What can hang from each mark
zigal: kudev nomom
kamom: movo vafi
kudev: kazus zigal
kefig: nemog
kazus: kefig kudev
nomom: zaravel zigal
nemog: kefig movo vafi
movo: nemog
vafi: kamom nemog zaravel
zaravel: vafi

Every row comes from one small tree of marks. The marks that hang from a mark follow it in brackets, in alphabetical order. Every link used is in the known rows. Which tree was each row made from?
Known rows
kudev{kazus zigal}: [ 3.42 -1.54 -0.33 -1.82 -1.40 -0.72  1.88 -0.59  2.13 -1.10  0.01 -2.61
 -0.78  0.11 -4.61 -0.33 -1.13  0.46 -1.52 -0.82 -4.75 -3.30  1.51 -0.85
 -2.49]
kefig{nemog{vafi}}: [-0.65  0.28 -0.46 -1.32 -2.26 -0.35  0.02  0.71 -1.47 -1.47  1.98 -2.76
  1.81  0.39 -0.01  1.86 -1.32  0.31  1.46 -1.70 -1.64  0.70 -2.62  0.68
  0.01]
kazus{kefig{nemog{movo vafi}} kudev{zigal{nomom}}}: [-5.00  4.44 -0.75 -0.37  2.29 -0.44 -2.47  5.80 -2.88 -0.02  0.16 -2.60
 -2.24  4.89  1.03  2.63 -2.96  2.68 -4.61  0.38  4.97  1.84 -1.50  1.38
  1.27]
zigal{kudev{kazus{kefig}} nomom{zaravel{vafi{nemog}}}}: [-0.05  2.49 -1.25  1.47  0.70  0.91  2.69  1.11  0.80  0.92  2.32 -0.58
 -7.63 -1.59  1.90 -3.19  3.12 -2.10 -3.88 -0.27 -1.38 -0.94  0.79 -1.03
  2.16]
zigal{kudev{kazus{kefig{nemog{vafi}}}}}: [-2.37  3.98 -2.23 -2.66  1.63 -1.27  0.22  1.76 -2.00 -1.33 -0.15 -4.85
 -2.35  1.12 -0.75  1.27 -0.17 -2.39 -2.89 -1.52 -0.79  1.39 -3.07  0.31
  0.53]
kazus{kefig{nemog{movo vafi{kamom zaravel}}} kudev}: [-5.16  3.50 -1.57 -0.34  3.67 -1.72 -4.25  3.06 -4.74  0.76 -3.61  0.18
  1.93  1.51  0.91  2.26 -0.36 -1.29 -0.88  2.64  6.22  3.53  1.52  3.69
  0.07]
zaravel{vafi{kamom{movo} nemog{kefig}}}: [-0.51 -0.02  3.36  1.06 -3.34 -2.01  0.13 -1.41  2.35 -1.78  3.24  4.29
  0.81 -1.03  1.94 -0.46 -0.42  0.13  2.47  4.87 -0.40  1.04 -0.67  1.07
  4.17]
zigal{nomom}: [ 1.24 -0.80  0.41  0.69 -0.99  2.87  1.67  2.58  2.31  0.21  2.56 -1.31
 -0.67 -0.62  1.08  0.77 -1.11  3.28  3.45 -4.82 -3.85 -1.05  1.67 -2.47
 -2.74]
kamom{movo{nemog} vafi{zaravel}}: [ 0.23 -5.29  1.77  0.31 -3.86  0.00 -0.27 -4.50 -0.84  4.07 -4.58  3.57
  1.81 -4.23  2.58 -2.03 -1.45  1.28  2.86 -3.72 -0.36  1.39 -1.33 -0.20
  0.73]
zaravel{vafi{nemog{movo}}}: [ 2.41 -1.62  2.41  1.97  0.03 -0.20 -0.71 -1.54  1.10 -0.70  3.63 -1.71
  0.17  1.97  2.95  0.41  0.53 -1.54  1.33  1.20  1.43 -1.17 -1.01  0.93
  0.80]
kazus{kefig{nemog{movo vafi}} kudev{zigal}}: [-4.56  3.13 -0.28 -1.40  1.67 -2.30 -3.42  3.69 -2.12 -0.60 -0.38 -3.47
  0.39  4.43 -0.20  2.97 -3.17  0.70 -5.27  2.08  5.03  1.57 -1.68  2.73
  0.70]
kudev{kazus{kefig{nemog}} zigal}: [ 0.12  1.10 -2.18 -2.45  0.52 -1.96  0.26  1.86  1.92 -0.64 -1.63 -3.47
 -1.38  1.74 -4.85 -0.24 -2.73  0.16 -5.19  0.02 -0.54  0.56  1.77  1.01
 -0.25]
nomom{zigal}: [ 0.67 -2.87  1.88 -2.72 -1.98  1.82 -0.44  1.64  2.58 -0.19  3.91  0.19
  0.91 -0.47 -1.74  0.54 -1.11  1.40  1.03 -1.19 -4.58 -2.47  2.12 -2.19
 -0.34]
kudev{kazus{kefig{nemog{movo vafi{zaravel}}}}}: [-2.19  3.04 -1.75 -0.62  6.03  0.05  0.89  1.33 -4.46  1.56 -3.17 -1.34
  0.09  3.91  0.42  0.73  0.79 -1.19 -1.06  0.51  5.75  3.01 -1.43  0.34
  1.31]
vafi{kamom{movo} zaravel}: [ 0.24 -2.80  2.49 -0.20 -0.93  1.69 -1.58 -0.67  2.28  1.09 -3.28  3.77
  3.98 -3.96  0.43 -0.42  0.16 -0.35  4.03 -0.91 -2.37  0.27  2.64 -1.46
 -1.69]
zigal{kudev nomom}: [ 1.53  0.33  0.18  0.28 -0.67  2.93  0.16  1.29  3.33 -1.16  1.79 -2.76
 -2.58 -1.33  1.39  0.20  0.43  0.52  1.43 -5.24 -4.37 -1.74  0.09 -3.04
 -3.26]
movo{nemog{kefig vafi{zaravel}}}: [ 0.44 -1.50 -1.72  0.64 -1.36 -2.00  2.11 -4.93 -1.34  0.13 -1.28  1.36
  0.96 -0.29 -0.95 -0.19  1.06  1.34  3.79 -0.36  1.17  1.16 -1.29  1.26
 -0.13]
vafi{nemog}: [ 2.09 -1.95  1.31 -0.25 -1.53  0.45 -0.84  0.45  2.76 -3.46  2.24 -2.83
  0.04 -0.39 -1.18 -0.52 -0.24  0.13  0.94 -0.92 -2.89 -0.46  2.00 -0.08
 -0.12]
nemog{kefig movo vafi{kamom zaravel}}: [ 0.81  1.79 -0.16  2.07  4.05  0.35  1.31 -1.70 -2.51 -1.46 -0.46  3.68
  2.93  1.94  0.22  0.84  2.55  0.01  3.58  3.75  3.77  1.20 -1.45 -0.60
  0.47]
vafi{kamom{movo{nemog{kefig}}} zaravel}: [ 0.06 -2.90  0.43  0.16 -1.30 -1.41 -0.57 -4.94  2.72  0.92 -3.43  5.53
  2.98 -3.05 -0.80 -2.24  1.00  0.93  4.78  0.41  0.14  2.95  1.91 -0.37
  0.68]
zigal{kudev{kazus} nomom}: [ 1.86  1.08 -0.85 -1.14  0.51  2.17  2.15  1.02  1.59 -0.47  1.35 -2.75
 -4.42 -0.64 -0.01 -0.89  1.03  0.04  1.09 -4.99 -5.68 -2.09  0.10 -3.71
 -2.77]
zaravel{vafi{kamom nemog{kefig movo}}}: [ 2.07  1.01  1.26  2.52  1.15 -1.79  0.33 -1.73  1.36 -2.81  4.10  2.17
  0.27  2.37  1.45 -0.28  1.59 -1.00  1.94  5.80  2.81  0.73 -0.42  1.58
  2.95]
kudev{kazus{kefig} zigal}: [ 1.20  0.29 -0.78 -1.36  1.05 -1.13  1.74  2.09  2.49 -0.21 -0.88 -3.46
 -1.23  1.08 -4.04  0.55 -2.32  1.21 -3.85 -0.67 -1.99 -1.42  2.70 -0.32
 -1.85]
kazus{kefig{nemog{movo vafi{kamom}}} kudev{zigal}}: [-3.92  3.65 -1.17 -1.23  1.53 -3.04 -4.58  3.64 -2.62 -1.84 -1.33 -2.11
  1.25  3.02 -1.57  2.69 -1.99 -0.50 -4.74  3.62  4.12  2.27  0.11  3.78
  0.70]
nemog{movo vafi{zaravel}}: [ 1.21 -0.67  1.13  1.57  2.98  2.00  0.56 -1.03 -2.34  0.50 -0.88 -0.04
  2.78  1.65  1.94  1.66  1.55 -0.60  3.31 -0.66  2.39 -0.81 -1.88 -0.94
 -1.71]
kefig{nemog{movo}}: [ 0.73 -0.68 -0.02 -0.63  2.15  0.91 -1.48  0.12  2.10 -0.54  1.24 -2.47
  2.45  2.59  1.01  0.41 -0.52  0.02  1.59 -1.37  1.47  1.09 -0.84 -1.64
 -0.87]

Write each row's tree
[-0.29 -2.94  3.48  0.68 -2.52  2.14  0.63 -0.86 -0.79  3.70 -3.05  4.01
  2.16 -2.73  3.25 -0.72 -2.26  1.76  2.24 -1.93 -0.63 -0.22 -1.57 -1.42
  0.50]  kamom{movo vafi{zaravel}}
[ 0.16  0.67 -1.29  0.17  2.60  0.43 -2.24 -1.29 -3.81 -1.06 -2.47  1.38
  3.27  0.57 -0.24  0.70  2.07 -2.65  2.30  1.12  3.11  2.18 -0.79  1.12
  0.06]  kefig{nemog{movo vafi{kamom zaravel}}}
[-0.64 -0.79 -0.53 -0.35 -3.01  1.30  0.42  2.27  2.22  1.01  1.33  0.61
 -2.61 -1.93 -1.15 -1.72 -0.24  3.48 -2.80 -0.98 -3.42 -3.49  3.53 -1.34
 -2.39]  kazus{kudev{zigal{nomom{zaravel}}}}
[-0.11 -2.57  1.38  0.83 -4.66 -3.47  0.56 -4.78  2.58  1.93  1.46  4.19
  2.30 -2.83  2.32 -0.07 -0.79  0.98  5.01  1.15 -1.12  1.46 -0.84  1.58
  1.45]  zaravel{vafi{kamom{movo{nemog{kefig}}}}}
[-0.19 -0.57  2.62  0.44  0.09  0.20 -1.16 -1.46  2.34 -2.65 -1.49  5.34
  1.66 -1.51 -0.96 -2.67  0.97  0.14  2.33  4.14  0.97  2.83  2.12 -0.85
  3.23]  vafi{kamom{movo} nemog{kefig} zaravel}
[ 1.74  0.65 -1.24  0.88 -1.36  1.33  4.33 -1.44  0.67  2.95  2.83  0.52
 -5.22 -3.12  2.20 -2.52  3.11 -1.50 -0.09 -2.58 -4.94 -4.19 -0.76 -2.53
 -1.64]  zigal{kudev{kazus} nomom{zaravel{vafi}}}
[ 2.82 -2.04  0.04  2.54 -3.84  1.52  3.11 -0.87  2.44  2.67  2.59  1.74
 -2.44 -2.34  0.58 -1.15  0.55  1.37 -1.81 -0.93 -3.06 -4.43  0.61 -0.47
 -1.44]  kudev{zigal{nomom{zaravel{vafi}}}}
[-0.62 -0.54  3.09  0.79 -1.38  0.57  1.08 -1.60 -0.32 -0.23 -1.32  5.82
 -0.30 -0.27  1.95 -3.12 -1.16  2.07  0.39  3.21  2.73  2.25 -2.53 -0.97
  5.44]  kamom{movo vafi{nemog{kefig} zaravel}}
[-0.60  3.49 -2.34 -1.27  4.24 -1.85 -0.57  2.00 -3.18 -2.43 -1.54 -1.83
  0.30  3.38 -3.47  0.96  0.31 -1.45 -4.03  2.98  2.86  2.39 -1.11  1.20
  2.04]  kudev{kazus{kefig{nemog{movo vafi{kamom}}}} zigal}
[ 3.36 -1.72 -0.88  2.44 -3.91  1.15  2.36 -0.74  1.74  1.57  1.93  3.48
 -1.77 -3.95 -0.67 -1.62  1.66  0.30 -1.22  0.51 -4.01 -3.54  2.52  0.55
 -1.13]  kudev{zigal{nomom{zaravel{vafi{kamom}}}}}
[ 2.24  0.99 -2.26  0.80 -1.60  1.08  3.36 -1.45  0.03  1.81  1.93  2.14
 -4.60 -4.58  0.92 -2.47  4.40 -2.59  0.41 -1.13 -5.84 -3.29  1.07 -1.87
 -1.39]  zigal{kudev{kazus} nomom{zaravel{vafi{kamom}}}}
[ 1.46 -0.26  0.21  1.63  3.17  1.41 -0.56 -1.18 -3.04 -0.69 -1.64  1.45
  3.61 -0.17  0.61  1.36  2.68 -1.65  3.81  0.40  1.46  0.17 -0.20  0.09
 -1.55]  nemog{movo vafi{kamom zaravel}}
[ 2.34 -2.31  0.82  1.17 -2.06  0.77 -0.17 -1.37 -1.78 -0.86 -2.16  1.44
 -0.98 -1.74 -0.36 -2.19 -0.23 -0.15 -0.54 -0.07  0.00 -0.20  0.68  1.37
  1.58]  kamom{vafi{nemog zaravel}}
[ 1.10 -3.65 -1.24  0.41 -2.45 -1.05  0.32 -4.21 -2.14  0.71 -2.53 -0.79
  1.34 -2.41 -0.75  0.38  0.98 -0.45  3.79 -3.68 -1.03  0.05 -0.24  1.73
 -1.97]  movo{nemog{vafi{zaravel}}}
[-2.87  2.12 -0.91 -0.62  0.16 -0.68 -0.06  3.46 -1.16 -0.36  1.16 -3.64
  1.46  1.33  0.33  2.69 -2.28  0.83 -0.57 -1.30  0.97  2.63 -1.46  1.39
  0.88]  kazus{kefig{nemog{vafi}}}
[ 3.10 -1.50  0.68  1.22  3.35  1.22 -2.81 -1.23  0.52 -3.10 -2.30  1.22
  1.47 -0.19 -0.87 -1.69  3.20 -2.61  1.78  1.98  1.91  1.17  3.71  0.13
 -0.09]  vafi{kamom nemog{movo} zaravel}
[-0.76  2.49 -2.10 -0.77  5.16 -0.78  0.04  0.37 -3.79  0.11 -4.49 -1.33
 -0.69  4.41 -2.68  0.33 -0.04 -1.62 -4.84  2.09  5.88  1.58 -1.67  1.13
  1.12]  kudev{kazus{kefig{nemog{movo vafi{zaravel}}}} zigal}
[-0.93 -4.17  1.70 -0.23 -2.95 -0.11 -0.62 -4.12 -1.25  2.23 -3.02  1.48
  2.81 -3.07  1.57 -0.07  0.25  0.39  4.71 -3.65 -0.62  1.25 -1.90 -0.20
 -0.23]  kamom{movo{nemog{vafi{zaravel}}}}
[ 1.13 -1.31  0.05 -2.66 -2.27  0.37  2.20 -2.60  0.79  2.59  3.94  2.14
 -3.53 -2.67 -0.82 -2.29  3.01 -3.48 -2.17  0.84 -5.62 -5.50 -0.43 -2.30
  0.71]  nomom{zaravel{vafi} zigal{kudev{kazus}}}
[-2.23  0.03  0.61 -1.16 -1.43 -1.96 -2.09  3.73  2.89  0.19 -0.72 -3.50
 -0.14  0.54 -2.20  2.37 -4.22  2.30 -4.31  0.10 -0.42 -1.50  3.75  2.36
 -2.96]  kazus{kefig kudev{zigal}}
[ 1.62  0.31  1.82  2.48  1.03 -1.38  1.29 -2.07  1.68 -1.34  4.66  0.40
 -0.44  3.93  2.76  0.00  0.33  0.27  1.27  4.44  3.69 -0.01 -2.23  0.62
  2.92]  zaravel{vafi{nemog{kefig movo}}}
[-4.72  2.50 -1.10 -2.15 -2.28 -3.30 -2.77  4.00 -1.61 -0.89 -0.60 -3.79
 -0.54  1.85 -2.08  2.96 -4.36  1.27 -5.36  1.18  1.55  0.67 -0.32  4.28
 -0.03]  kazus{kefig{nemog{vafi}} kudev{zigal}}
[-2.51  2.68 -0.24  0.43  4.13  0.28 -0.76  3.10 -1.59 -0.06  1.44 -3.32
  2.29  4.12  2.59  2.66 -1.02  0.54 -0.32 -0.40  4.59  3.57 -2.88 -0.13
  1.35]  kazus{kefig{nemog{movo vafi}}}
[-0.18  2.87 -2.11 -0.65  5.30  0.90  0.67  3.62  0.58  0.28 -0.84 -2.38
 -3.19  4.76 -1.33 -0.72 -1.52  1.80 -4.44 -0.80  3.22  1.95  0.69 -1.93
  0.86]  kudev{kazus{kefig{nemog{movo}}} zigal{nomom}}
[ 1.16 -2.45  1.15 -1.24 -3.53  1.34  0.42 -2.39  2.69  2.24  4.72  2.09
 -1.80 -3.33  0.92 -1.39  2.41 -2.95 -1.65  0.40 -4.52 -5.29 -0.64 -1.71
  0.29]  nomom{zaravel{vafi} zigal{kudev}}
[-3.47  1.12 -1.28 -2.32 -1.84 -2.81 -3.45  3.71  2.29 -0.43 -1.67 -3.61
 -0.44  1.18 -2.79  1.45 -4.85  1.28 -5.88  0.79  1.14  0.44  2.93  3.35
 -1.44]  kazus{kefig{nemog} kudev{zigal}}
[-0.39  0.07 -0.47  0.24  2.57  1.00 -1.28 -1.21 -3.03  0.47 -1.81 -0.26
  2.42  2.29  1.35  1.01  1.06 -1.17  1.90 -0.18  3.96  1.30 -2.74  0.05
  0.04]  kefig{nemog{movo vafi{zaravel}}}
[ 1.09 -0.98 -0.36  0.74 -0.95  0.59  0.02 -0.74 -2.67 -0.97 -1.67  1.24
  2.67 -2.77 -1.51  1.48  1.59 -0.98  3.36 -0.33 -2.04 -0.64  1.47  1.41
 -2.33]  nemog{vafi{kamom zaravel}}
[ 1.57 -0.16 -0.46  0.71 -0.02  4.17  1.73  0.36  3.71  0.05  2.35 -0.59
 -2.38 -3.11  1.42 -2.34  2.99  0.35  0.31 -4.17 -4.72 -2.19  0.66 -4.98
 -2.36]  zigal{kudev nomom{zaravel}}
